What can hang from each mark:
K_385: K_844
K_845: K_909
K_909: K_485 K_845
K_844: K_278 K_385 K_691 K_786
K_245: K_485 K_786 K_845 K_927 K_980
K_980: K_245
K_786: K_245 K_966
K_691: K_966
K_966: K_786

Each row was made from one small tree. Brackets hold a mark, then the marks that hang from it, in the order of their numbers. Every link used is in the known rows. Write each row's tree.
Known rows:
[K_844 K_278 K_385 [K_786 K_245]]: .05  .19  -.09  .04  .04  .05  .36  .14  .22  .24  -.15  .37  .37  -.04  .34  .16  -.14  .53  .06  .14  -.33  -.02  -.36  .12  -.03  -.09  -.01  -.34
[K_980 [K_245 K_485 [K_845 K_909]]]: .05  -.07  .36  .04  -.04  -.19  -.61  .19  .13  -.49  -.13  -.18  -.06  -.12  .06  .29  -.23  -.01  .17  .19  -.26  -.24  -.04  -.16  .25  .08  -.01  -.12
[K_844 K_278 K_385 K_691 [K_786 K_966]]: .03  .15  .02  .11  -.11  .27  .32  .15  -.12  .51  -.04  .46  .32  -.39  .11  .12  .13  .21  .30  .40  -.16  .02  -.36  .07  -.05  -.22  -.16  -.22
[K_245 K_786]: -.11  .19  .13  .09  -.02  -.05  -.36  .22  -.25  -.04  -.13  .05  .24  -.08  .01  .06  -.35  -.04  -.02  .17  -.19  -.17  -.18  .06  -.01  .01  .12  -.02
[K_245 K_485]: -.06  .08  .15  .09  -.14  -.06  -.43  .18  .11  -.29  -.11  -.08  .09  .05  .17  .13  -.28  -.03  .02  .14  -.20  -.20  -.11  .09  .06  -.08  .15  -.10
[K_844 K_385 K_691 [K_786 [K_245 K_927]]]: -.04  .38  .08  .14  .15  .28  .45  .12  .33  .65  -.19  .45  .25  -.23  .15  -.01  -.11  .09  .46  .17  -.31  -.11  -.35  .09  .21  .08  .06  -.29
[K_980 [K_245 K_786 K_845 K_927]]: -.16  .08  .28  -.04  .05  -.30  -.12  .24  -.13  -.08  -.16  .01  .13  -.21  -.20  .16  -.17  -.08  .37  .35  -.31  -.31  -.15  -.02  .21  .14  -.08  -.07
[K_980 [K_245 K_786 [K_845 K_909] K_927]]: -.20  .14  .35  .03  .16  -.20  -.34  .22  -.07  .07  -.15  .00  .12  -.13  -.18  .23  -.20  -.18  .46  .16  -.33  -.30  -.15  -.19  .28  .27  -.13  -.03
[K_385 [K_844 K_691]]: .25  .17  .20  .11  -.14  .02  -.62  .09  -.25  -.16  -.07  .14  -.07  .13  .12  .11  -.15  .06  .41  -.15  -.24  -.21  -.20  -.19  .08  -.07  .17  -.13
[K_980 K_245]: .19  .13  .17  .09  -.10  -.32  -.46  .16  -.04  -.71  -.23  .08  .03  -.21  -.05  .19  -.32  .13  .09  .10  -.24  -.27  -.14  -.04  .10  -.05  .09  -.21
[K_980 [K_245 K_485 K_786 [K_845 K_909]]]: -.04  -.08  .34  .00  .05  -.11  -.48  .26  -.01  -.14  -.15  -.22  .12  -.27  .01  .24  -.27  -.10  .12  .40  -.21  -.25  -.05  -.11  .22  .20  -.03  -.04
[K_385 K_844]: .07  .08  .10  .08  -.16  -.10  -.50  .08  -.23  -.37  -.09  .11  -.01  .31  .10  .10  -.26  .31  .28  -.28  -.28  -.24  -.16  -.10  .06  -.07  .18  -.12
[K_691 [K_966 [K_786 [K_245 K_485 K_980]]]]: -.18  -.09  .19  .25  -.26  -.18  .40  .10  .45  -.45  -.12  -.11  .10  .20  .10  -.10  -.47  .32  -.17  -.05  -.14  -.06  .02  -.07  .03  .02  .32  -.08
[K_385 [K_844 [K_786 K_245 K_966]]]: -.05  -.09  -.08  .05  -.35  .22  .18  -.04  -.02  -.07  -.25  .38  .10  .10  .04  -.13  -.37  .85  .42  -.25  -.29  -.02  -.17  .07  .00  -.07  .18  -.16
[K_844 K_278 [K_691 K_966] K_786]: .25  .24  .19  .03  -.16  -.03  -.20  .17  -.06  .27  .04  .30  .12  -.13  .14  .23  .19  .21  .34  .45  -.24  .03  -.26  -.31  -.03  -.20  -.06  -.14
[K_909 K_485 K_845]: .10  .52  .07  .10  -.26  -.15  -.75  .17  .09  -.53  -.23  .08  -.01  -.26  .06  .00  -.03  -.09  .10  .23  -.20  -.17  -.17  -.24  -.05  -.30  -.13  .06
[K_385 [K_844 K_278 [K_786 K_245]]]: .15  .01  -.03  -.07  -.13  -.02  -.01  .08  .07  .07  -.13  .27  .16  .38  .40  .13  -.21  .71  .33  -.13  -.41  -.08  -.30  -.12  -.08  -.09  .08  -.30
[K_691 [K_966 K_786]]: -.01  .09  .15  .10  -.28  -.16  .04  .12  -.03  -.34  -.01  .03  .15  .03  -.14  .05  -.33  .41  .03  .07  -.16  -.08  -.15  -.07  .01  -.14  .25  -.03
[K_691 [K_966 [K_786 [K_245 K_485 K_927]]]]: -.22  .13  .13  .03  -.29  -.14  .42  .04  .49  -.06  -.13  -.03  .22  .06  -.08  -.05  -.32  .44  .27  -.04  -.27  -.16  -.12  .04  .10  .05  .30  -.08
[K_966 K_786]: -.07  .07  .15  .11  -.12  -.07  -.08  .18  -.01  -.29  -.06  -.03  .19  .16  .09  .04  -.51  .19  -.03  .06  -.20  -.15  -.23  .08  -.05  -.14  .27  -.13
[K_786 [K_245 K_980] K_966]: -.28  .06  .08  .33  -.32  -.10  .12  .03  .08  -.58  -.25  .22  -.02  .10  -.02  -.12  -.44  .21  -.01  -.43  -.20  -.02  -.03  .02  -.05  -.04  .13  -.04
[K_691 [K_966 [K_786 K_245]]]: .01  .14  .10  .10  -.38  -.18  .21  .04  .14  -.41  -.14  .10  .17  .01  -.12  -.04  -.44  .69  .01  -.16  -.23  -.02  -.14  -.03  -.02  -.09  .34  -.08
[K_844 K_385]: -.05  .26  .04  .18  .01  -.01  -.09  .15  -.06  -.21  -.10  .19  .20  -.13  .04  .13  -.19  .12  -.01  .00  -.19  -.19  -.23  .14  .10  -.08  .08  -.15
[K_385 [K_844 K_278]]: .12  .10  .07  .00  -.17  -.22  -.47  .10  -.23  -.27  -.01  .10  .07  .40  .25  .25  -.08  .36  .25  -.26  -.34  -.23  -.25  -.18  -.09  -.15  .04  -.17
[K_786 [K_245 K_485 K_845 K_980] K_966]: -.39  -.24  .19  .20  -.39  -.06  .19  .08  .22  -.54  -.19  -.01  -.09  .10  .06  -.10  -.33  .16  .02  -.15  -.19  .00  .06  .06  .03  -.04  .10  .02
[K_980 [K_245 K_845 K_927]]: -.07  .08  .28  .01  -.05  -.37  -.24  .18  .01  -.44  -.14  .07  -.06  -.06  -.14  .21  -.11  .00  .43  .11  -.37  -.30  -.15  -.07  .23  .02  -.05  -.14
[K_980 [K_245 K_786 K_927]]: -.08  .22  .17  .03  .09  -.26  -.16  .22  -.05  -.06  -.23  .07  .24  -.26  -.16  .12  -.26  -.13  .32  .25  -.27  -.38  -.17  .01  .14  .17  .00  -.13
[K_845 [K_909 K_485]]: .10  .52  .20  .19  -.07  -.05  -.87  .08  .03  -.37  -.16  .11  -.01  -.04  .09  .11  -.12  -.07  .12  -.25  -.27  -.19  -.10  -.29  .09  .00  .06  .04
[K_844 K_278 K_385 [K_786 K_966]]: -.13  .05  -.09  .07  -.12  .17  .43  .14  -.11  .30  -.05  .42  .37  -.21  .08  .13  -.01  .45  .17  .30  -.21  -.03  -.32  .16  -.07  -.21  -.15  -.20
[K_385 [K_844 K_278 K_691 K_786]]: .30  .07  .15  -.02  -.01  .11  -.32  .17  -.16  .37  .01  .24  .09  .23  .41  .21  .02  .20  .48  .23  -.31  -.10  -.33  -.27  -.04  -.15  -.01  -.27

Write each row's tree:
-.55  .14  .24  .11  -.09  .08  -.11  .12  -.25  .38  -.07  .14  .16  -.06  -.28  .06  -.16  -.08  .49  -.11  -.29  -.12  -.14  -.06  .13  .17  -.13  .18
[K_245 [K_786 K_966] [K_845 K_909] K_927]
-.33  -.06  .09  .29  -.35  -.05  .14  .05  .28  -.50  -.26  .05  .03  .06  .09  -.13  -.42  .13  -.05  -.26  -.15  -.06  .03  .09  -.02  -.01  .16  -.05
[K_786 [K_245 K_485 K_980] K_966]
.35  .21  .20  .03  -.32  -.20  -.51  .05  -.30  -.12  .05  .19  -.04  .09  .04  .25  .24  .37  .49  -.12  -.25  -.15  -.21  -.41  -.02  -.16  .01  -.09
[K_385 [K_844 K_278 [K_691 K_966]]]
-.31  -.08  .30  .18  .07  -.15  -.14  .29  -.21  -.17  -.04  -.06  .03  .19  .11  .06  -.31  -.31  -.07  .17  -.21  -.09  -.05  -.10  .04  .04  -.02  .06
[K_245 K_786 K_845 K_980]
-.29  -.01  .11  .01  -.18  -.12  .10  .15  .02  -.01  -.28  .00  .28  -.46  -.30  .01  -.22  -.03  .35  .39  -.15  -.36  -.09  .18  .11  .15  -.03  -.07
[K_980 [K_245 K_485 [K_786 K_966] K_927]]
-.28  .08  .21  -.02  -.18  -.14  .00  .11  .37  -.11  -.15  -.04  .01  .16  .10  .07  -.18  .14  .31  -.04  -.39  -.14  -.13  .10  .17  .05  .11  -.06
[K_786 [K_245 K_485 K_845 K_927]]
-.31  -.28  .28  .17  -.14  -.13  .35  .20  .41  -.44  -.10  -.23  .04  .39  .31  -.08  -.58  .09  -.19  .02  -.22  -.04  -.04  .05  .01  -.03  .26  -.10
[K_966 [K_786 [K_245 K_485 K_845 K_980]]]
-.51  .04  .17  .00  -.22  -.03  .12  .15  -.30  .20  -.09  .15  .17  -.12  -.31  -.01  -.12  .02  .42  .12  -.25  -.14  -.15  .11  .07  .03  -.08  .14
[K_245 [K_786 K_966] K_845 K_927]
-.27  -.07  .32  .29  .00  -.09  .11  .16  .23  -.33  -.08  -.07  -.01  .45  .23  .00  -.60  .07  -.07  -.36  -.30  .00  -.10  -.21  .05  .09  .17  -.06
[K_966 [K_786 [K_245 [K_845 K_909] K_980]]]
-.26  .09  .22  .00  -.31  -.23  .45  .05  .22  -.18  -.06  .09  .07  .13  -.22  -.02  -.24  .57  .36  -.15  -.36  -.06  -.16  -.07  .12  -.02  .22  .00
[K_691 [K_966 [K_786 [K_245 K_845 K_927]]]]
.02  -.04  .27  -.03  -.05  -.26  -.29  .25  -.27  -.38  -.16  -.03  .12  -.31  -.12  .16  -.25  .07  .12  .40  -.23  -.21  -.11  -.01  .12  .01  -.01  -.07
[K_980 [K_245 K_786 K_845]]
-.34  .11  .33  .06  .04  -.05  -.42  .17  .23  .11  -.01  -.10  .00  .24  .10  .23  -.10  -.23  .39  -.01  -.36  -.21  -.12  -.12  .26  .15  -.04  .01
[K_245 K_485 [K_845 K_909] K_927]
-.40  -.12  .38  .23  .18  .02  -.32  .29  .06  .08  -.03  -.24  .06  .21  .24  .12  -.32  -.46  -.05  .20  -.19  -.12  .02  -.20  .16  .22  -.04  .09
[K_245 K_485 K_786 [K_845 K_909] K_980]
-.02  -.17  .28  -.09  -.07  -.19  -.26  .28  -.04  -.33  -.17  -.21  .15  -.34  -.02  .16  -.25  .01  .06  .59  -.18  -.27  -.06  .06  .16  .05  .03  -.07
[K_980 [K_245 K_485 K_786 K_845]]
-.30  -.11  .39  .26  .06  -.08  -.44  .23  .21  -.28  .00  -.19  -.13  .37  .29  .18  -.26  -.37  .00  -.03  -.24  -.12  .03  -.24  .19  .10  -.03  .01
[K_245 K_485 [K_845 K_909] K_980]
-.31  -.05  .21  .23  .08  -.07  -.15  .28  .05  -.09  -.11  -.17  .18  .11  .22  .01  -.39  -.44  -.17  .29  -.11  -.21  -.02  .01  .03  .12  .06  -.03
[K_245 K_485 K_786 K_980]
-.07  .29  .33  .29  -.08  -.16  -.47  .07  .23  -.56  -.19  .08  -.21  .20  .22  .01  -.19  -.05  .04  -.48  -.34  -.05  .03  -.40  .14  .08  .04  .08
[K_786 [K_245 [K_845 [K_909 K_485]] K_980]]
-.11  -.04  .30  -.05  -.06  -.32  -.20  .20  .23  -.36  -.14  -.13  -.01  -.09  -.03  .21  -.09  -.04  .38  .32  -.31  -.34  -.08  .01  .27  .04  -.01  -.15
[K_980 [K_245 K_485 K_845 K_927]]
.07  -.14  .29  -.03  -.16  -.29  -.37  .21  .10  -.67  -.14  -.18  -.04  -.18  .04  .21  -.20  .10  .10  .39  -.24  -.25  -.05  .03  .19  -.07  .06  -.15
[K_980 [K_245 K_485 K_845]]
-.66  -.06  .23  .21  -.07  -.07  .28  .18  -.19  .10  -.07  .13  .08  .09  -.19  -.07  -.18  -.27  .27  .05  -.22  -.13  -.05  -.02  .08  .09  -.13  .14
[K_245 [K_786 K_966] K_845 K_927 K_980]
-.06  .00  .20  .02  -.41  -.20  .27  .06  .09  -.45  -.06  .04  .06  .03  -.14  .00  -.33  .73  .09  -.11  -.27  .05  -.13  -.06  .04  -.13  .28  .00
[K_691 [K_966 [K_786 [K_245 K_845]]]]
.13  -.03  .07  -.01  -.27  .21  -.08  .08  -.26  .34  -.03  .35  .10  .05  .17  .10  .03  .37  .60  .14  -.24  -.04  -.29  -.17  -.11  -.19  -.06  -.18
[K_385 [K_844 K_278 K_691 [K_786 K_966]]]
.22  .19  .19  .03  .01  .07  -.27  .24  -.05  .36  -.01  .23  .15  .00  .37  .22  .01  -.04  .26  .42  -.28  -.02  -.34  -.15  -.08  -.19  -.06  -.24
[K_844 K_278 K_691 K_786]
-.19  -.01  .25  .23  -.12  -.22  -.07  .15  .11  -.59  -.15  .07  -.13  .31  .18  .02  -.35  .05  -.04  -.28  -.32  -.01  -.04  -.11  .06  -.02  .11  -.06
[K_786 [K_245 K_845 K_980]]
-.50  .06  .22  .22  .19  -.10  .01  .27  .18  .23  -.10  -.13  .21  .19  .16  .01  -.30  -.58  .09  .23  -.19  -.29  -.05  .00  .12  .22  .00  -.03
[K_245 K_485 K_786 K_927 K_980]
.17  .37  .17  .20  -.14  .03  -.11  .10  -.11  -.05  -.03  .28  .09  -.43  -.19  .14  .11  .13  .21  .15  -.12  -.11  -.18  -.11  .19  -.09  .08  -.07
[K_844 K_385 [K_691 K_966]]
-.28  -.19  .33  .19  -.06  -.16  -.22  .24  .12  -.46  -.02  -.18  -.11  .29  .26  .10  -.24  -.28  -.07  .18  -.20  -.14  .02  -.07  .12  -.05  .03  -.03
[K_245 K_485 K_845 K_980]
-.36  .01  .37  .27  .19  -.06  -.34  .27  -.17  -.02  -.02  -.05  .03  .24  .14  .13  -.33  -.40  .01  -.03  -.23  -.08  -.04  -.29  .12  .19  -.08  .09
[K_245 K_786 [K_845 K_909] K_980]
-.31  .06  .21  .00  -.15  -.14  .35  .12  .23  -.11  -.10  .02  .13  .26  .01  -.02  -.41  .30  .27  -.17  -.38  -.10  -.25  .09  .06  -.01  .21  -.10
[K_966 [K_786 [K_245 K_845 K_927]]]
-.14  .03  .17  .30  -.24  -.23  .37  .08  .23  -.54  -.12  .07  .07  .22  .01  -.09  -.49  .38  -.13  -.24  -.19  -.03  -.04  -.16  .00  -.03  .29  -.06
[K_691 [K_966 [K_786 [K_245 K_980]]]]
.28  .07  .20  .01  -.32  -.15  -.11  .08  -.21  .00  .11  .08  .09  .19  .05  .16  -.01  .46  .38  -.03  -.21  -.14  -.26  -.36  -.08  -.19  .15  -.13
[K_385 [K_844 K_278 [K_691 [K_966 K_786]]]]
-.20  .03  -.06  .16  -.11  .31  .40  .12  -.06  .19  -.14  .41  .30  -.31  -.07  -.02  -.19  .41  .18  .28  -.15  -.05  -.23  .25  .08  -.14  .01  -.14
[K_844 K_385 [K_786 K_966]]
-.50  .09  .08  .04  -.18  .07  .09  .14  -.02  .31  -.16  .02  .32  -.20  -.18  -.04  -.21  -.08  .31  .23  -.16  -.25  -.11  .22  .05  .10  .01  .06
[K_245 K_485 [K_786 K_966] K_927]
-.44  -.05  .28  .20  -.02  -.22  .50  .16  .34  -.20  -.10  -.01  .01  .49  .13  -.08  -.48  .01  .11  -.23  -.35  -.09  -.14  -.05  .07  .07  .17  -.09
[K_966 [K_786 [K_245 K_845 K_927 K_980]]]
-.43  -.02  .28  .18  -.04  -.21  .14  .15  .47  -.21  -.13  -.08  -.08  .38  .22  .01  -.24  -.18  .17  -.16  -.35  -.16  -.02  -.05  .18  .12  .05  -.07
[K_786 [K_245 K_485 K_845 K_927 K_980]]
.30  .19  .19  .03  -.16  -.11  -.59  .12  -.28  -.02  .00  .13  .00  .23  .27  .24  .05  .09  .40  -.15  -.29  -.18  -.29  -.28  -.08  -.15  .03  -.18
[K_385 [K_844 K_278 K_691]]
-.32  .25  .16  .30  .01  -.25  .08  .10  .33  -.26  -.21  .16  .00  .37  .13  -.01  -.36  -.13  .12  -.43  -.34  -.17  -.11  -.10  .08  .12  .09  -.13
[K_786 [K_245 K_927 K_980]]
-.17  .08  -.13  .14  -.19  .31  .61  .04  .12  .11  -.26  .48  .31  -.34  -.02  -.10  -.31  .66  .15  .03  -.21  .02  -.22  .28  .06  -.08  .10  -.19
[K_844 K_385 [K_786 K_245 K_966]]
-.27  -.02  .20  .08  -.40  .08  -.19  .02  .15  -.26  -.18  .02  .00  -.04  -.04  .04  -.28  .38  .21  -.29  -.27  .01  -.05  .02  .09  .04  .08  .05
[K_786 [K_245 K_485 [K_845 K_909]] K_966]
.12  -.11  -.01  -.10  -.14  .06  .03  .10  .27  .13  -.13  .08  .21  .35  .51  .12  -.20  .64  .27  .08  -.37  -.11  -.23  -.04  -.06  -.05  .12  -.31
[K_385 [K_844 K_278 [K_786 [K_245 K_485]]]]
